Every row comes from one small tree of marks. The marks that hang from a mark follow it in brackets, in the order of their numbers. Every link used is in the known rows. Which tree was each row made from?
Known rows:
q_884{q_958}: 0.08,-0.27,0.75,1.13,2.32,-1.64,-5.24,0.76,-1.20,3.66,0.58,-1.10,1.29,-3.19,3.41,-0.72,1.07,0.01,0.38,-2.14,0.79,-1.87,1.25,-1.80,-0.43,-1.35
q_958{q_76{q_248} q_726 q_884}: -0.36,1.12,-1.75,-1.19,1.17,-1.94,-4.88,-1.07,1.23,5.05,0.55,1.34,-5.21,-0.85,4.69,-4.29,4.37,-0.17,-1.31,0.89,0.01,-3.12,-2.71,-1.01,-2.25,-3.68
q_263{q_480 q_958{q_726 q_884}}: 1.46,-0.16,-2.08,-0.30,2.00,-3.86,-3.09,0.33,1.01,2.61,-0.08,0.39,-2.71,-4.11,5.04,-0.48,4.78,-0.66,0.25,0.12,1.49,-4.20,0.20,-1.78,-3.63,-2.68
q_263{q_480}: -0.61,-0.09,-0.40,1.49,3.68,-3.11,-2.57,-0.66,-0.49,2.48,0.13,-2.31,-0.47,-3.59,3.48,0.24,2.08,0.18,0.01,-1.28,2.48,-3.66,0.54,-1.92,-1.49,1.08
q_884{q_437 q_958{q_76{q_248} q_957}}: 0.00,-0.37,-1.87,2.31,2.75,-1.24,-6.43,1.23,-1.23,6.37,0.71,1.18,-2.33,-3.05,2.77,-2.15,1.10,-0.95,-1.15,-3.74,1.44,-3.06,-0.20,-1.67,-0.08,-2.44
q_569{q_480{q_263}}: -1.48,1.89,1.83,-0.26,1.64,-3.62,-3.63,-2.05,0.44,2.97,0.78,-2.47,0.17,-3.57,2.62,1.17,2.06,1.15,-0.92,-1.24,1.88,-0.98,-2.16,-1.40,0.26,1.31
q_958{q_76 q_726 q_884{q_437} q_957}: 1.45,1.03,-2.71,0.63,1.40,-1.38,-4.61,0.78,0.62,8.41,0.76,3.94,-5.37,-4.11,3.16,-2.45,4.45,0.02,-4.53,0.56,-1.02,-1.38,-1.85,-1.03,-3.44,-3.64
q_989{q_958{q_76{q_248} q_884}}: -0.64,-0.17,-1.39,-0.04,2.89,-1.53,-5.00,-1.55,0.53,5.58,0.21,0.13,-4.71,-1.90,4.24,-4.36,3.73,3.49,-0.37,0.80,2.62,-3.98,-2.01,-2.63,-1.13,-2.13
q_480{q_263{q_958{q_76{q_248} q_726 q_957}}}: -0.20,1.61,-2.25,-0.55,1.32,-4.03,-6.75,-0.95,0.16,3.45,-0.97,0.89,-4.29,-1.12,2.17,-0.72,5.24,-0.74,-1.40,-0.03,3.36,-3.34,-4.39,-1.19,-2.55,-1.63
q_989{q_958{q_884{q_437} q_957}}: 1.65,-0.81,-0.70,1.27,3.61,-1.25,-4.71,-0.47,-0.97,7.24,0.29,1.54,-3.66,-5.40,3.17,-1.82,2.31,2.91,-2.96,0.01,1.92,-1.96,-0.01,-3.02,-1.31,-1.26
q_263{q_958}: 0.67,0.27,-0.28,-0.44,1.94,-2.71,-4.36,0.27,0.03,2.34,0.76,-0.94,0.50,-2.15,2.65,0.96,1.76,0.59,0.55,-1.35,2.75,-3.16,-0.10,-3.04,-0.66,-1.42
q_569{q_480{q_263{q_958{q_76 q_884}}}}: -1.34,1.92,-0.15,-0.77,0.47,-4.20,-3.74,-1.32,2.62,3.81,0.67,-0.28,-1.90,-4.06,3.10,-0.04,4.40,2.11,-0.38,-0.71,1.69,-2.06,-2.40,-1.80,-1.55,-1.20
q_884{q_437 q_958{q_76 q_726 q_957}}: 1.88,0.74,-1.72,2.09,1.61,-0.97,-6.07,2.54,-1.35,7.35,0.61,2.15,-2.66,-3.49,2.71,-1.34,3.11,-1.46,-2.35,-2.02,-0.53,-1.50,-0.71,-1.01,-2.67,-3.67
q_437{q_884{q_958{q_76{q_248} q_726 q_957}}}: 1.58,1.19,-0.35,0.67,0.63,-1.93,-6.40,0.92,-1.39,4.46,0.49,2.33,-3.99,-1.33,5.26,-1.99,5.63,-2.06,-1.03,-1.17,0.28,-3.40,-1.76,-0.09,-0.67,-2.80
q_263{q_480 q_958{q_884 q_957}}: 0.64,-0.43,-2.29,1.76,3.18,-4.46,-3.47,-0.48,0.37,3.57,-0.13,1.51,-2.77,-5.90,4.16,-0.69,4.02,-0.14,-1.01,-0.35,2.49,-5.16,0.40,-2.47,-2.64,-0.72
q_569{q_480{q_263{q_958{q_726 q_884}}}}: 0.15,1.84,0.76,-1.83,0.42,-4.19,-4.13,-1.26,1.55,2.92,0.51,-0.19,-1.84,-3.83,3.92,0.47,4.20,0.49,-0.50,-0.02,1.13,-1.46,-2.30,-1.36,-1.81,-1.63
q_437{q_884{q_958{q_76{q_248} q_957}}}: 0.46,0.50,0.00,1.51,1.22,-2.19,-6.19,0.45,-1.21,4.17,0.65,1.88,-3.03,-2.22,4.90,-1.52,4.31,-0.81,-0.69,-2.11,1.10,-3.81,-0.65,-0.63,0.46,-1.34
q_437{q_884{q_958{q_76 q_726 q_957}}}: 2.30,1.69,-0.02,1.33,0.36,-1.84,-5.82,1.60,-1.44,5.27,0.65,2.71,-3.24,-2.61,4.55,-1.11,6.28,-1.36,-1.77,-0.64,-0.50,-2.38,-1.14,-0.01,-1.77,-2.60
q_248{q_76}: -0.09,0.39,0.62,-1.31,2.13,-1.03,-2.91,-0.54,-0.75,4.60,1.86,-0.54,1.05,-2.67,2.68,0.22,1.69,0.59,-2.40,-1.94,0.75,-0.31,0.73,-3.19,0.31,0.69
q_958{q_726 q_884 q_957}: 1.28,1.16,-0.95,0.22,1.75,-2.20,-5.26,-0.97,-0.41,5.89,0.25,3.03,-4.09,-4.07,4.05,-2.52,4.15,-0.87,-3.98,1.88,-0.81,-1.82,-1.52,-1.39,-2.77,-2.35
q_76{q_248}: -1.14,-0.04,0.14,-0.46,2.93,-2.12,-4.77,-1.64,-0.80,2.44,0.77,-1.86,-0.96,-0.63,3.66,-1.34,0.33,-0.02,0.07,-1.42,2.97,-3.43,-1.01,-2.05,1.25,-0.11
q_569{q_480{q_263{q_958{q_957}}}}: -0.50,1.88,0.72,0.42,1.33,-4.31,-4.98,-1.69,0.27,2.99,0.28,-0.96,-0.70,-4.23,2.39,1.34,3.04,0.02,-1.45,-1.23,2.83,-2.58,-2.57,-2.26,-0.21,0.67

Which tree is each row?
1.91,1.40,0.52,0.05,-0.09,-1.64,-4.87,1.92,-0.49,4.20,1.07,1.20,-2.07,-1.64,5.17,-0.50,5.76,-0.29,-0.04,-1.12,-0.63,-1.78,-0.38,0.10,-1.63,-3.06
q_437{q_884{q_958{q_76 q_726}}}
0.23,0.39,-2.32,1.33,2.39,-1.81,-4.16,-0.02,0.75,8.07,0.89,3.20,-4.04,-4.85,2.38,-1.95,2.95,1.54,-4.01,-0.70,-0.21,-1.91,-0.40,-1.79,-1.98,-2.04
q_958{q_76 q_884{q_437} q_957}
-0.60,-0.20,-2.67,0.83,2.55,-2.06,-5.03,-0.75,0.47,7.10,0.80,2.81,-5.01,-3.58,3.22,-3.07,2.30,0.68,-3.17,-1.16,1.13,-3.27,-1.12,-1.97,-0.69,-2.19
q_958{q_76{q_248} q_884{q_437} q_957}
0.98,1.44,-0.85,-0.40,1.44,-4.17,-5.94,-0.52,-0.40,3.09,-0.81,0.50,-2.29,-2.77,1.86,1.14,4.26,-0.45,-1.97,0.23,2.78,-1.96,-2.69,-1.47,-2.76,-1.03
q_480{q_263{q_958{q_726 q_957}}}
2.51,-0.47,-2.90,0.83,2.66,-3.63,-3.45,1.11,0.17,4.73,0.18,2.34,-4.28,-5.63,4.30,0.03,4.13,-1.41,-1.64,-0.73,1.47,-4.10,0.47,-1.70,-3.68,-2.56
q_263{q_480 q_958{q_726 q_884{q_437} q_957}}
0.58,0.83,-2.40,0.46,2.36,-1.49,-6.54,-1.64,-0.56,6.87,-0.44,2.49,-7.42,-2.00,4.37,-5.48,5.79,0.85,-2.67,2.28,1.79,-4.06,-3.84,-2.13,-2.64,-3.13
q_989{q_958{q_76{q_248} q_726 q_884 q_957}}
-0.22,0.19,-1.69,-1.05,1.45,-4.13,-3.74,0.36,2.47,4.73,0.34,0.70,-2.38,-3.81,2.02,1.14,3.47,3.19,-0.84,-1.26,1.94,-0.97,-0.53,-1.34,-2.63,-2.23
q_480{q_263{q_958{q_76 q_884{q_437}}}}
1.19,0.11,-2.31,1.64,1.90,-1.17,-6.79,1.70,-1.46,6.68,0.44,1.79,-3.53,-2.23,3.41,-2.54,2.52,-2.28,-1.47,-2.57,0.54,-2.87,-1.34,-0.82,-1.36,-3.77
q_884{q_437 q_958{q_76{q_248} q_726 q_957}}
-1.05,2.09,-0.44,0.27,0.68,-4.31,-4.49,-1.77,1.92,4.67,0.46,1.29,-2.86,-4.96,2.67,-0.33,4.96,1.13,-1.85,-0.29,1.53,-2.44,-3.01,-2.02,-1.72,-0.78
q_569{q_480{q_263{q_958{q_76 q_884 q_957}}}}
-0.92,0.37,-1.44,2.45,2.48,-1.86,-7.13,-0.08,-1.28,5.21,0.10,0.99,-2.39,-2.26,3.16,-3.43,2.68,-1.30,-0.84,-2.10,1.66,-4.18,-1.50,-1.92,-0.25,-1.80
q_884{q_958{q_76{q_248} q_957}}
-0.74,1.16,1.05,-1.04,0.95,-4.50,-3.53,-1.63,1.88,2.84,0.67,-0.91,-0.69,-4.51,3.51,0.70,3.10,1.56,-0.41,-0.89,1.91,-1.70,-1.41,-1.94,-0.66,-0.57
q_569{q_480{q_263{q_958{q_884}}}}
1.53,0.51,-1.28,0.74,1.22,-0.79,-4.96,2.96,-0.48,6.26,1.00,0.44,-1.41,-2.41,3.20,-0.56,2.40,-0.44,-0.47,-2.56,-0.59,-1.05,0.06,-0.66,-2.47,-4.15
q_884{q_437 q_958{q_76 q_726}}
-0.40,0.22,-0.24,-1.46,1.73,-4.45,-4.32,-1.00,1.52,2.89,-0.19,-0.11,-1.14,-3.68,2.88,0.83,3.27,2.52,-0.46,-0.23,2.11,-1.33,-0.36,-1.58,-2.07,-1.00
q_480{q_263{q_958{q_884}}}
0.28,1.87,-1.34,-1.19,0.70,-3.78,-4.97,0.22,1.09,3.23,-0.44,-0.27,-2.39,-1.35,1.96,0.80,5.24,0.81,-0.40,0.26,2.36,-1.76,-2.99,-0.98,-3.50,-2.11
q_480{q_263{q_958{q_76 q_726}}}
-0.60,1.71,1.17,-0.76,1.16,-4.27,-4.00,-1.30,0.92,2.00,0.71,-2.14,0.32,-3.37,2.50,1.88,2.52,0.96,0.28,-1.52,2.87,-2.02,-2.00,-2.05,-0.14,0.26
q_569{q_480{q_263{q_958}}}
0.88,0.78,0.89,0.73,0.68,-1.81,-4.48,1.64,-0.24,3.94,1.11,0.78,-0.86,-2.30,4.62,0.13,4.47,0.95,0.37,-2.07,0.26,-2.19,0.71,-0.66,-0.54,-1.83
q_437{q_884{q_958{q_76}}}
-0.27,2.60,-0.19,-1.21,-0.17,-4.06,-3.87,-0.94,2.58,4.04,0.58,0.33,-2.81,-3.56,3.55,-0.41,5.49,0.72,-0.65,0.13,0.76,-1.78,-3.18,-1.27,-2.65,-2.32
q_569{q_480{q_263{q_958{q_76 q_726 q_884}}}}
2.67,0.99,1.02,0.76,0.74,-2.01,-5.87,1.32,-2.14,4.00,0.52,1.92,-1.97,-3.19,5.21,-0.20,4.80,-1.89,-1.60,-0.91,-0.36,-1.83,-0.04,-0.28,-1.04,-1.99
q_437{q_884{q_958{q_726 q_957}}}
2.14,0.42,-1.45,0.10,1.84,-1.71,-4.63,0.26,-0.61,6.88,0.66,3.11,-3.96,-4.66,3.52,-1.38,2.87,-0.64,-4.32,0.37,-0.88,-1.01,-0.47,-1.42,-2.48,-2.81
q_958{q_726 q_884{q_437} q_957}
0.33,1.57,-1.59,-0.65,0.78,-1.71,-4.14,0.06,1.31,6.12,0.82,1.84,-4.26,-2.43,4.21,-2.93,4.97,0.92,-2.11,1.68,-1.07,-1.55,-2.23,-1.02,-3.49,-3.66
q_958{q_76 q_726 q_884}
1.10,-0.24,-1.93,-0.84,2.32,-1.06,-4.87,-0.11,0.26,6.63,0.62,1.00,-5.95,-1.64,4.39,-3.63,3.86,2.05,-0.96,0.48,1.47,-2.51,-1.98,-1.74,-2.22,-3.84
q_989{q_958{q_76{q_248} q_726 q_884{q_437}}}
0.97,1.59,-1.50,2.22,1.22,-1.23,-6.73,1.25,-1.45,6.18,0.07,1.95,-2.60,-2.84,2.86,-2.75,4.69,-1.89,-2.07,-0.32,-0.27,-2.41,-2.03,-1.22,-2.88,-3.31
q_884{q_958{q_76 q_726 q_957}}
0.26,-0.71,-1.76,0.36,2.76,-4.12,-2.57,-0.03,1.31,2.57,0.21,-0.17,-1.62,-4.85,4.60,-0.09,3.38,0.83,0.81,-0.89,2.48,-4.52,1.29,-2.27,-2.63,-1.25
q_263{q_480 q_958{q_884}}
1.73,0.17,-2.68,0.94,2.24,-4.07,-4.13,0.00,0.12,3.79,-0.29,2.07,-4.12,-5.10,4.60,-1.07,5.44,-1.53,-1.47,0.59,1.48,-4.83,-0.61,-1.93,-4.04,-2.12
q_263{q_480 q_958{q_726 q_884 q_957}}
2.09,-0.26,0.05,0.47,1.85,-0.82,-5.01,2.54,-1.46,4.97,1.00,-0.24,-0.03,-3.12,3.56,0.20,0.88,-1.04,-0.27,-2.85,-0.38,-0.59,1.25,-0.98,-1.48,-3.40
q_884{q_437 q_958{q_726}}
1.69,0.46,-1.47,-1.12,1.42,-4.00,-5.19,0.00,0.65,4.96,-0.35,1.92,-3.48,-4.42,2.52,1.08,3.81,0.76,-2.75,-0.22,1.36,-0.73,-1.25,-1.05,-3.11,-2.30
q_480{q_263{q_958{q_726 q_884{q_437} q_957}}}
1.35,-0.69,-0.26,2.46,2.90,-1.39,-5.61,1.72,-1.97,6.03,0.80,0.65,-0.07,-4.81,2.47,0.17,0.39,-0.55,-1.65,-3.32,0.68,-1.36,1.52,-2.02,-0.32,-1.44
q_884{q_437 q_958{q_957}}
0.61,-0.09,-2.07,2.15,3.41,-4.09,-3.99,-0.05,-0.96,2.73,-0.32,-0.06,-1.56,-4.38,2.95,0.59,3.41,-1.19,-0.40,-1.21,3.67,-5.41,-0.28,-2.69,-1.87,0.11
q_263{q_480 q_958{q_957}}
0.74,1.11,-2.09,1.16,2.46,-1.04,-6.90,-1.13,-1.53,5.99,-0.47,1.03,-6.05,-0.86,3.40,-4.15,4.88,-0.02,-1.78,1.50,2.85,-4.22,-4.57,-2.45,-1.99,-2.07
q_989{q_958{q_76{q_248} q_726 q_957}}
-0.92,-0.46,-2.01,-0.48,2.21,-1.85,-3.76,-0.39,1.54,5.99,1.32,0.97,-3.72,-2.26,3.85,-2.47,1.47,1.73,-1.06,-1.70,0.90,-2.67,-0.45,-1.58,-0.53,-2.69
q_958{q_76{q_248} q_884{q_437}}
1.06,1.11,-1.14,-0.95,1.20,-4.48,-5.60,-0.78,0.57,3.98,-0.79,1.82,-3.51,-3.94,2.91,-0.18,5.03,0.40,-2.53,1.07,1.42,-1.47,-2.16,-1.46,-3.55,-1.99
q_480{q_263{q_958{q_726 q_884 q_957}}}
0.83,-0.43,-1.09,0.95,2.72,-2.09,-4.09,-0.17,-0.28,6.82,0.99,2.36,-2.60,-5.60,2.97,-0.67,1.32,1.09,-3.90,-1.08,0.07,-1.37,0.86,-2.11,-0.96,-1.21
q_958{q_884{q_437} q_957}
